Every row comes from one small tree of marks. The marks that hang from a mark follow it in brackets, in the order of their numbers. Every link used is in the known rows. Which tree was each row made from?
(in the rows, 128 means zero)
Known rows:
j_250[j_403[j_66 j_970]]: [108 105 130 170 115 131 137 116 138 117  83 138 124 158 114 117 132 122
 159 121]
j_403[j_274 j_970]: [163 123 123 166 112 119  96 110 169 116  73 132 123 131 159 160 108 136
 129 157]
j_66[j_403[j_250 j_274 j_970]]: [176 110 150 171 146 106  76 106 165 112  74 181 168 156 196 150 110 142
 110 171]
j_480[j_250 j_274]: [121  99 135  74 128 118 187 125 132 118 133 149 129 121 122 102 139  92
  99 123]
j_970[j_403[j_66 j_274]]: [115  92 130 179  96 148  80 103 134 165  79 123 101 133  94 157 114 149
 156 111]
j_66[j_403]: [137 130 143 113 154 121 119 127 118 131 143 156 152 148 134 119 121 127
 123 137]
j_480[j_250[j_403[j_66 j_274[j_703]]]]: [139  97 108 110 115 147 186 108 139 128  91 117 111 148  77  78  85 125
 148 146]
j_66[j_403[j_250[j_480] j_970]]: [187  91 166 170 160 102 114 125 161 107  90 213 174 155 191 155 141 125
  98 156]
j_970[j_403[j_66 j_250[j_480]]]: [135  58 159 203 114 138 103 117 141 150  78 177 127 140 123 166 153 141
 132 103]
j_250[j_403[j_274 j_970] j_480]: [169  88 110 144 116 131 145  91 153 100  61 170 126 110 136 147 119 107
 132 152]
j_250[j_403[j_66 j_274 j_970] j_480]: [154  73 112 166 113 143 138 102 143 115  33 166 115 125 124 145 118 116
 152 144]
j_274[j_403[j_250 j_970] j_703]: [149 113 166 176 140 114 126 128 199 110  71 136 142 182 156 118 122 163
 120 150]
j_403[j_66 j_250[j_480] j_274[j_703] j_970]: [183  68 161 216 129 133 112 137 178 125   4 166 123 165 180 160 112 146
 134 169]
j_480[j_250[j_403[j_66 j_970]] j_274[j_703]]: [104  85 163 115 128 125 218 133 148 111  91 143 115 177 105  76 131  86
 133 124]
j_970[j_403[j_274[j_703]]]: [136 112 150 161 111 141 107 111 150 153 106 114 106 145 102 144 108 141
 139 127]
j_970[j_403[j_250[j_480] j_274[j_703]]]: [168  75 159 181 120 137 109 109 162 140  73 163 124 137 136 161 123 141
 118 138]
j_250[j_403]: [104 122 118 113 125 134 152 106 116 114 128 135 135 127 103  98 127 114
 141 122]
j_703[j_274[j_403]]: [129 144 114 111 112 150 123 104 171 131  91 117 101 137  88 106 126 150
 116 117]
j_403[j_66 j_250 j_274]: [130  90 128 178 119 140  83 114 133 136  42 143 133 136 155 141 107 155
 140 149]

Write each row's tree:
[141  81 172 114 173 118 135 128 116 116 100 216 173 137 178 131 153 103
  94 140]  j_66[j_403[j_250[j_480[j_274]]]]
[131  90 141 196 122 120  93 117 182 121  46 147 140 165 148 138 130 169
 136 133]  j_274[j_403[j_66 j_250 j_970]]
[113  90 130 160 129 134 101 118 147 135  64 139 138 147 125 118 125 171
 139 127]  j_274[j_403[j_66 j_250]]
[162  74 165 195 140 129 137 140 189 123  30 157 128 181 146 131 127 163
 134 145]  j_274[j_403[j_66 j_250[j_480] j_970] j_703]
[108  66 138 104 140 143 155 130 120 132  62 165 118 115 113 128 147 116
 127 115]  j_250[j_480[j_274[j_403[j_66]]]]
[154 131 149 113 159 132 119 128 129 137 110 135 136 159 136 112  87 137
 132 164]  j_66[j_403[j_274[j_703]]]
[122  82 168 118 143 127 201 131 140  96  82 176 128 147 137 115 156  76
 123 129]  j_250[j_403[j_970] j_480[j_274[j_703]]]
[172 113 161 196 130 115 102 123 186 109  51 143 138 168 192 146 108 147
 118 173]  j_403[j_250 j_274[j_703] j_970]
[159  83 202 151 175 106 145 143 152 106  83 211 167 175 197 134 150 104
  96 153]  j_66[j_403[j_250[j_480[j_274[j_703]]] j_970]]
[103  84 149  83 137 135 201 138 148 135  90 123 111 161  85  74 120 125
 126 124]  j_480[j_250 j_274[j_403[j_66] j_703]]
[134  92 158 218 122 116  94 134 164 121  57 157 141 172 174 152 141 145
 133 135]  j_403[j_66 j_250 j_970]
[139  99 163 184 115 134  91 105 162 143  88 136 128 152 134 146 116 151
 125 136]  j_970[j_403[j_250 j_274[j_703]]]
[151  74 155 181 119 127 111 109 151 133 106 182 138 127 136 167 155 131
 110 112]  j_970[j_403[j_250[j_480]]]
[108  79 157 204 109 135  86 117 140 152  93 150 127 156 121 151 144 151
 139 100]  j_970[j_403[j_66 j_250]]
[107  66 169 141 140 140 194 141 129 111  56 171 115 161 125 115 152  84
 145 122]  j_250[j_403[j_66 j_970] j_480[j_274[j_703]]]
[127 112 138 152 126 153 120 138 129 152  62 101 100 156 115 122  91 148
 160 148]  j_403[j_66 j_274[j_703]]
[128 111 155 173 130 134 134 143 178 136  63 107 108 188 112 115 111 164
 156 136]  j_274[j_403[j_66 j_970] j_703]
[108  71 159 104 149 148 176 149 126 136  62 150 110 141 109 112 139 121
 133 122]  j_250[j_480[j_274[j_403[j_66] j_703]]]
[103 108 124 135 125 159 145 115 115 135  70 109 108 151  92  93  93 131
 170 141]  j_250[j_403[j_66 j_274[j_703]]]
[142  84 191 115 180 121 154 144 122 119 100 203 165 159 174 116 144 106
  97 146]  j_66[j_403[j_250[j_480[j_274[j_703]]]]]
[165  68 155 213 128 120 116 136 164 118  41 187 138 153 177 168 150 135
 124 139]  j_403[j_66 j_250[j_480] j_970]
[119  83 157 115 131 122 191 140 177 123  74 130 110 176 105  92 125 124
 124 129]  j_480[j_250 j_274[j_403[j_66 j_970] j_703]]
[103  91 161 141 137 108 119 115 165 101  67 169 153 146 171 128 156 126
 103 128]  j_480[j_274[j_403[j_250 j_970]]]
[125 104 128 172 119 127 107 123 170 131  64 125 119 157 115 136 124 162
 148 125]  j_274[j_403[j_66 j_970]]
